Each row comes from the steps of one walk. Every step used is in the known rows, and no mark comes twice. Write the walk behind each row, first mark first.
Known rows
zizuf-dabede: [-0.05 -0.07 -0.33 -0.05  0.46  0.08 -0.13  0.15  0.15 -0.14 -0.05  0.02
 -0.01  0.23 -0.10  0.04  0.30 -0.22  0.11 -0.11 -0.16 -0.29]
zizuf-tekapig-zivazor: [-0.06  0.01  0.02  0.12 -0.06  0.11 -0.27  0.20 -0.04 -0.08 -0.03 -0.11
 -0.06  0.02  0.23 -0.05  0.42  0.25  0.07  0.08  0.14  0.11]
dabede-zizuf-tekapig-zivazor-vumener-pudumis: [-0.13 -0.02  0.02 -0.07 -0.28 -0.08  0.07 -0.05  0.18  0.00 -0.14 -0.17
  0.29  0.05  0.13 -0.20  0.43  0.18  0.04  0.27 -0.03  0.11]
zivazor-tekapig-zizuf-vumener-pudumis-muto: [ 0.44 -0.04  0.34  0.11 -0.35 -0.20  0.05 -0.10 -0.10  0.53  0.26 -0.19
 -0.22  0.17 -0.25 -0.09  0.01  0.27  0.09  0.20 -0.49  0.05]
dabede-zizuf-muto-pudumis: [ 0.03  0.05  0.04 -0.26  0.15 -0.04  0.12 -0.04  0.18 -0.37 -0.03 -0.03
  0.09  0.07 -0.05  0.17 -0.46 -0.13 -0.12  0.08 -0.11  0.22]
zizuf-muto-pudumis: [ 0.01  0.02 -0.05 -0.19  0.33 -0.05 -0.17  0.18  0.38 -0.15 -0.02 -0.11
 -0.06 -0.10  0.03  0.11 -0.56 -0.09 -0.10  0.04  0.02  0.39]
dabede-zizuf-vumener-pudumis-muto: [-0.03  0.05  0.31 -0.11 -0.20 -0.29 -0.21 -0.23 -0.11  0.35 -0.10 -0.03
  0.20 -0.02 -0.35  0.07 -0.34 -0.08 -0.01  0.05 -0.73 -0.21]
zizuf-tekapig-zivazor-vumener-pudumis-muto: [ 0.15  0.01  0.14  0.06 -0.25 -0.08 -0.50  0.14  0.22  0.54 -0.12 -0.20
  0.25 -0.11  0.18 -0.18  0.22  0.42  0.04  0.08  0.22  0.31]
vumener-zivazor: [-0.19  0.01 -0.11  0.05  0.12  0.07 -0.35 -0.11  0.10 -0.02 -0.04  0.10
  0.19 -0.20  0.13 -0.01 -0.02 -0.26  0.04 -0.19  0.14 -0.12]
dabede-zizuf-tekapig-zivazor-vumener-pudumis-muto: [ 0.17  0.05  0.23 -0.01 -0.44 -0.08 -0.23 -0.09  0.03  0.31 -0.13 -0.12
  0.41  0.05  0.09 -0.13  0.34  0.40  0.03  0.13  0.08  0.13]
dabede-zizuf: [-0.11  0.04 -0.02 -0.03  0.14 -0.01  0.00 -0.12 -0.13 -0.37 -0.15  0.02
  0.05  0.03 -0.13  0.11  0.24 -0.27 -0.03 -0.02 -0.32 -0.16]
zivazor-tekapig-zizuf: [ 0.37 -0.05 -0.01  0.18 -0.01  0.09  0.26  0.02 -0.12 -0.20  0.21 -0.13
 -0.37  0.20 -0.02 -0.05  0.57  0.10  0.08  0.13 -0.10  0.10]
vumener-pudumis-muto-zizuf-tekapig-zivazor: [-0.12  0.03  0.36  0.15 -0.53 -0.11 -0.31 -0.09 -0.27  0.17  0.10  0.11
  0.06 -0.20  0.27 -0.05  0.19  0.24  0.03  0.14  0.22  0.34]
tekapig-zizuf-dabede: [ 0.05 -0.09 -0.22 -0.06  0.31  0.20  0.30  0.10  0.06 -0.16  0.14  0.04
 -0.24  0.40 -0.06  0.01  0.33 -0.14  0.19  0.00  0.08 -0.12]
pudumis-muto-zizuf: [ 0.03  0.10  0.20  0.12  0.04  0.02 -0.19 -0.08 -0.37 -0.01 -0.09  0.19
 -0.05 -0.16 -0.08  0.16 -0.13 -0.19 -0.06 -0.19  0.04  0.02]
tekapig-zizuf-muto: [ 0.10  0.09  0.00 -0.03  0.33  0.07  0.44  0.12  0.13 -0.22  0.13  0.00
 -0.45  0.00  0.07  0.04 -0.16 -0.06  0.02  0.01  0.19  0.43]
vumener-pudumis: [-0.38 -0.08 -0.09 -0.01  0.15 -0.26 -0.43 -0.01  0.26 -0.03 -0.04 -0.09
 -0.03 -0.33  0.05 -0.05  0.10 -0.27  0.01  0.12 -0.33  0.23]
vumener-zizuf-tekapig: [-0.11 -0.13 -0.24  0.07  0.14  0.01  0.16  0.19 -0.05 -0.29  0.06  0.02
 -0.34 -0.27 -0.04  0.10  0.06  0.20 -0.06 -0.15  0.04 -0.17]
muto-zizuf-tekapig: [-0.03 -0.01  0.01  0.14  0.10  0.02  0.32  0.07 -0.22 -0.29 -0.01  0.11
 -0.30 -0.29 -0.01  0.05 -0.03 -0.04  0.01 -0.07  0.13  0.05]
muto-zizuf: [-0.27  0.04 -0.02  0.04  0.20  0.02  0.11 -0.04 -0.23 -0.31 -0.10  0.15
 -0.19 -0.16 -0.02  0.08 -0.04 -0.40 -0.05 -0.03 -0.07  0.02]
muto-zizuf-vumener-zivazor-tekapig: [ 0.07  0.06  0.08  0.12 -0.23  0.05  0.36 -0.25 -0.31  0.07  0.09  0.11
  0.03  0.11 -0.16 -0.07 -0.25 -0.17  0.03 -0.04 -0.21 -0.47]

Write each row's walk
[-0.04  0.05  0.10  0.05 -0.24  0.12  0.02 -0.03 -0.22 -0.32 -0.04 -0.04
  0.11  0.17  0.14  0.01  0.55  0.21  0.04  0.12 -0.02 -0.07]	dabede-zizuf-tekapig-zivazor
[ 0.00  0.14  0.30  0.03 -0.18  0.08 -0.02 -0.25 -0.38  0.41 -0.06  0.27
  0.20 -0.08 -0.18  0.09 -0.74 -0.21  0.00 -0.27  0.00 -0.37]	pudumis-muto-zizuf-vumener-zivazor
[-0.26 -0.16 -0.47 -0.12  0.37  0.10  0.11  0.14  0.05 -0.31  0.06  0.13
 -0.12  0.23 -0.10  0.12  0.27 -0.14  0.00 -0.16 -0.11 -0.50]	vumener-zizuf-dabede
[ 0.47 -0.01  0.05 -0.03 -0.20  0.13  0.31 -0.12  0.23 -0.08  0.41 -0.04
 -0.04  0.19  0.22 -0.06 -0.24  0.18  0.03  0.12  0.51  0.34]	vumener-zivazor-tekapig-zizuf-muto-pudumis
[-0.07 -0.02  0.12  0.06  0.01 -0.25 -0.72 -0.05  0.12  0.28 -0.04 -0.03
  0.08 -0.34  0.00  0.02  0.04 -0.07  0.00 -0.03 -0.23  0.22]	vumener-pudumis-muto
[ 0.23  0.12  0.23  0.12 -0.22  0.20  0.02  0.11 -0.28  0.24 -0.18  0.02
  0.11  0.06  0.10 -0.04  0.07  0.30 -0.01 -0.07  0.48  0.09]	pudumis-muto-zizuf-tekapig-zivazor-vumener
[-0.25 -0.01 -0.21 -0.35  0.09  0.13  0.08  0.24  0.36 -0.10 -0.07 -0.15
  0.12  0.26  0.19  0.04 -0.40  0.13 -0.22  0.15  0.32  0.21]	tekapig-zivazor-vumener-zizuf-muto-pudumis
[-0.11 -0.05  0.01 -0.01  0.00 -0.12 -0.16 -0.13 -0.08  0.12  0.08  0.23
  0.10  0.00 -0.05  0.04  0.07 -0.24  0.07 -0.04 -0.08 -0.05]	vumener-pudumis-muto-zizuf-dabede
[-0.18  0.05 -0.01 -0.05  0.09  0.04 -0.15 -0.08  0.06  0.26 -0.10  0.01
  0.15 -0.03 -0.13 -0.01 -0.51 -0.24  0.06 -0.16 -0.23 -0.39]	zizuf-vumener-zivazor
[-0.22  0.02 -0.26 -0.07  0.38 -0.05  0.23  0.14  0.11 -0.37  0.06  0.09
 -0.33 -0.18  0.01  0.14 -0.24 -0.06 -0.17 -0.13  0.00  0.05]	vumener-zizuf-muto
[ 0.46 -0.11 -0.22  0.10  0.12  0.17  0.42  0.06 -0.03 -0.19  0.28 -0.06
 -0.28  0.56 -0.08 -0.07  0.77  0.10  0.20  0.09 -0.03 -0.20]	zivazor-tekapig-zizuf-dabede
[ 0.17 -0.01  0.14  0.09 -0.09 -0.17  0.09  0.01  0.01  0.34 -0.10  0.02
  0.00 -0.41 -0.06 -0.09 -0.23  0.14 -0.01 -0.06  0.21  0.26]	zivazor-vumener-pudumis-muto-zizuf-tekapig
[ 0.28  0.05  0.24  0.21 -0.05  0.03  0.03  0.04 -0.37  0.02 -0.01  0.17
 -0.17 -0.29 -0.07  0.12 -0.10  0.16  0.00 -0.21  0.24  0.05]	pudumis-muto-zizuf-tekapig
[-0.15  0.03  0.01 -0.11 -0.15  0.04 -0.15 -0.06  0.02  0.34 -0.09  0.09
  0.38  0.37  0.12 -0.12  0.24 -0.09  0.06  0.09  0.20  0.00]	tekapig-zivazor-vumener-pudumis-muto-zizuf-dabede
[-0.30 -0.01  0.04  0.00 -0.23 -0.05  0.20  0.04  0.07  0.05 -0.09 -0.06
  0.05 -0.12  0.23 -0.22  0.15  0.05  0.02  0.27  0.22  0.30]	muto-zizuf-tekapig-zivazor-vumener-pudumis
[ 0.01 -0.13 -0.34 -0.02  0.28  0.05  0.36  0.27  0.14 -0.11 -0.11 -0.09
 -0.21 -0.20 -0.11  0.01 -0.03  0.23 -0.08 -0.17  0.16 -0.20]	zivazor-vumener-zizuf-tekapig
[-0.22 -0.08 -0.22 -0.26  0.25 -0.03  0.08  0.17  0.26 -0.32  0.10 -0.01
 -0.16 -0.09  0.03  0.20 -0.61 -0.01 -0.22  0.01  0.06  0.18]	vumener-zizuf-muto-pudumis
[ 0.21 -0.01 -0.11  0.21 -0.07  0.06 -0.26 -0.15  0.03 -0.06  0.11  0.00
  0.15 -0.03  0.09 -0.10  0.40 -0.03  0.05 -0.10  0.02 -0.19]	vumener-zivazor-tekapig
[ 0.40  0.12  0.30  0.19 -0.38  0.05  0.07 -0.29 -0.46  0.38  0.09  0.17
  0.16  0.09 -0.20  0.01 -0.33  0.03  0.00 -0.18 -0.12 -0.45]	pudumis-muto-zizuf-vumener-zivazor-tekapig
[ 0.24  0.06  0.06  0.03 -0.28  0.02  0.24 -0.33 -0.21  0.02  0.05 -0.01
  0.27  0.30 -0.25 -0.05  0.04 -0.03  0.04 -0.03 -0.46 -0.65]	dabede-zizuf-vumener-zivazor-tekapig
[-0.09 -0.07 -0.33 -0.33  0.37  0.01  0.28  0.25  0.46 -0.14 -0.08 -0.12
 -0.05 -0.03 -0.05  0.10 -0.72  0.00 -0.24 -0.03  0.19  0.15]	zivazor-vumener-zizuf-muto-pudumis
[-0.41 -0.02 -0.09 -0.11  0.00 -0.09 -0.42  0.06  0.37  0.19 -0.20 -0.23
  0.25  0.02  0.21 -0.21  0.30 -0.14  0.00  0.27 -0.07  0.26]	tekapig-zivazor-vumener-pudumis
